Known rows, with every step that occurs
S-B-P-L: [ 44 -26  -8 -12  -4  -1 -22  21 -15   9  -7 -10  -6   2  26  15 -23   5
  31  29  10  15  -2  -1  12]
M-Y-D: [  3   0  32 -14 -22 -37  19 -13  24  13   8  -3   0  -7  18 -26  15 -22
  14  -3   3   2 -12  29  17]
B-P: [ 44 -15  22 -12  -3  -5 -27  19  -5  18  22  -7  -2 -16  16  -8  24  -7
  33  32   4  21 -11  -3   9]
Y-D: [  8 -15  55 -14 -12 -31  -1   7   4  18  14 -13   0  -4  21 -11  36 -24
  28   5  12  14  -9  19  21]
M-Y-D-R-P-B: [-39  52  29 -35 -24 -23  29 -16 -11  15  37   0  12 -43  -1 -19  30 -40
  17  -1  -7  -8 -16  41  12]
M-Y: [ 18   7  25  -4 -13 -13 -10 -13  17  16  -1  -2   3  -2  19 -28  14  -8
  18   3  10  -4 -13   7  13]
Y-D-R-P: [-32  21  52 -29 -19   1   3   6 -24  25  30 -14  -1 -23   1  -4  22 -26
  19  16  -5  -2 -16  32  11]
B-P-L: [ 39  -3 -10  -2   4   3 -16  19 -24  -1  15  -8   2  -8  22  15   9  -3
  34  36  10  15  -9   5  10]
L-S: [ 23 -32  31   7   4 -10 -22  -3  -8  20  -4   4   8  -2   4  -8  30  -8
  29  15  -4  13 -13  -6   8]
D-R-P-L-S: [-20  21  -2  -1   6  25 -12  -5 -53  10   4   2  12 -13  -9  19   2 -10
  22  27 -18  -6 -17  15   3]
D-R: [  0  15  65 -18 -13  16 -23   0  -8  26  18  -8  -3 -10  16 -13  24  -8
  28  -8  18   5 -10  11  13]
S-L: [ 22 -24  43   1  -7 -12 -27   9   2  24  21 -19  -5   9  22 -28  44 -25
  36  18  20  -1 -37  -7  15]
P-L: [ 16   3  14   5   4   1 -18   8 -22   2  -2 -14   4   8  29   9  20  -9
  34  17  26   2  -9   4  17]
R-M-Y-D: [ -7  -3  17  -2 -19 -33  -3   0  27  12  22  -7   0 -10   9 -21  15  -1
   3  -8   2  -7 -13  45   6]
Q-B-P-L-S: [ 46   3 -28   0  20  13 -27  14  12   1  -4   3  11   2   4  20  -1   9
  37  33 -14  18  -1   2   4]
T-R: [ 26 -21  93   3 -10   4 -24   9 -10  18  -5 -15  -3   6  16 -20  23 -11
  28   4  14   8  -7 -10   8]
P-B: [ 16   3  45 -11   1 -23 -19   6 -13  13  19 -10  12 -21  27 -12  62 -23
  45   6  27  11 -14  -6  18]
S-V: [ 25 -14  42  -9  -6  -7 -28  -1 -12  25  -8  -7  -4  -4  27   9  29 -13
  -1  12  31   1 -11  -9  24]
T-R-P: [  9  -9  71   2  -6  13 -24  15 -32  16  -3 -21   0  -3   1 -11  17 -17
  24  34  -2  -5 -16  -8   3]
V-Q-R-P-L: [  9  11  -5  14  21   0 -24  33 -31   6 -35 -44   4  13  -5  11  37 -17
  18  23  26 -21   6   3  33]
B-P-L-S: [ 40 -23 -23  10  11  -2 -12   8 -27   1   9   9   9 -10   5  17   5  -2
  33  40 -15  22 -10   1   5]
Q-R-M-Y-D: [ 14 -14  18  -4 -19 -54 -10   4  47  12  -1 -29   4  -1   0 -18  30   4
  -6  -3  -3 -18 -12  44  14]
V-Q: [ 11  -5  48   4  10   7 -28  24 -10  26  -7 -16  -5   3  10 -27  39 -16
  29 -14  45   8   8  -5  30]
D-R-P-L-S-B: [-16  -2  -1 -12  -4  21 -13  -3 -44  17 -17   1   4  -3  -2  20 -28   1
  19  21 -17  -6 -10  10   6]
R-M-Y: [  8   3   9   6  -9 -10 -30   1  20  14  11 -10   2  -5   9 -24  15  10
   8  -1   9 -13 -19  23   1]
R-P-L-S-V: [  3 -10 -22   8  12   2 -11  -6 -55  10 -19   2  12  -7   3  43   5 -16
  -5  48  -5 -11 -19  -6  15]

Rows
[ 14   8  -8  12  31  22 -27  11   1  15 -47  -3   1  19   1  23  11  -2
   1 -14  36   2  20  -4  37] -> P-L-S-V-Q-B
[ 22 -40   1   5   2  -8 -16  -1 -17  11 -32   2   4  14  18  14 -15   3
  25  12   1   6  -4  -4  13] -> P-L-S-B
[-12  31  27  -8 -18  13 -28  -7  14  20  22  -2  -3 -16   3 -27   7  16
   4 -22   8 -16 -14  38  -2] -> D-R-M-Y
[ 28 -35  29   1   1 -12 -24 -11 -16  28 -16  10   6  -8  10  13  24  -9
  -3  16   5   8 -12 -14  20] -> L-S-V
[ 47  -2 -29  -5  20  10 -26   5   6   6 -17   9   5  -2   4  40  -3   9
   6  33  -3  13  -1  -4  16] -> Q-B-P-L-S-V
[ 32 -25  31   6   0 -22 -54  24  16  18  -5 -38   4   4   5  -1  48  16
  14  11  13 -19 -13  13   9] -> Q-R-M
[ 33 -23 -27  12  22   8 -16  18 -40  14 -15   9  -2  -8  -6  22   8  -8
  -4   9  19  18  11  -7  30] -> B-P-L-S-V-Q
[ 29 -43  17  19  17 -15 -50  20   1  31 -37 -21   2   1 -21   8  46  13
 -24 -12  20 -15   8   2  30] -> L-S-V-Q-R-M
[-20  27  51 -28 -30 -14  19 -20  20  21  21   4  -2 -15  11 -26   7 -20
   8 -24   4   2 -10  43  18] -> M-Y-D-R
[ 18  14  38  -7  17  19 -39  21  22  31 -31 -17 -10  12  12  -3  30  -7
   3 -20  56   1  18 -10  39] -> S-V-Q-B
[ 32 -25  -1  18  22 -12 -21   8 -19  14 -55 -15   4  14  -6  28  32  -7
 -13  -5  29  -7  15  -8  44] -> P-L-S-V-Q-R
[ 42 -11   2  -4  23  17 -36  21  17  31 -22   5  -4  -5 -14   5  16   2
  -1   1  15  19  20 -13  28] -> L-S-V-Q-B-P
[ 41   8  15 -15  16  22 -40  33  22  31 -12 -11 -12  -2   4   1  20  -1
   4   1  39  14  17 -10  34] -> S-V-Q-B-P
[ 37  22 -17  -5  25  27 -30  32   4  12 -20 -13 -10   6  10  23   6   1
   6   3  45   9  21  -3  35] -> S-V-Q-B-P-L
[ 29 -53  33  -5  -6 -16 -26  -1   3  30 -26   3   2   5  12  -7  -1   1
  22  10  -5  12  -6 -11  12] -> L-S-B
[ 13   4  -9   7  17  -1 -23  25 -38  12 -47 -38  -1  10  -3  32  32 -17
 -13  23  36 -25   6  -4  43] -> S-V-Q-R-P-L
[ -6  -4 -22  17  25  13 -14  10 -62  14 -35  -2   4  -2 -10  28  14 -21
  -9  20  17  -6   4  -7  32] -> R-P-L-S-V-Q
[-24   6  59 -16 -18  -4 -19  13  -1  25  41 -14  -4 -16   7 -12  29   2
  13 -21  11   1 -12  50   7] -> Y-D-R-M
[ 20 -28   9   8  17 -12 -29  13 -23  31 -50 -20   6  -5 -24  14  40 -17
 -19  22   6 -15   5 -14  36] -> L-S-V-Q-R-P
[ 25  -7  25  -5   0 -18 -31  16  -5  17 -16 -37   8   0   1   5  44 -15
  19  47  -3 -19 -17  -4  14] -> Q-R-P
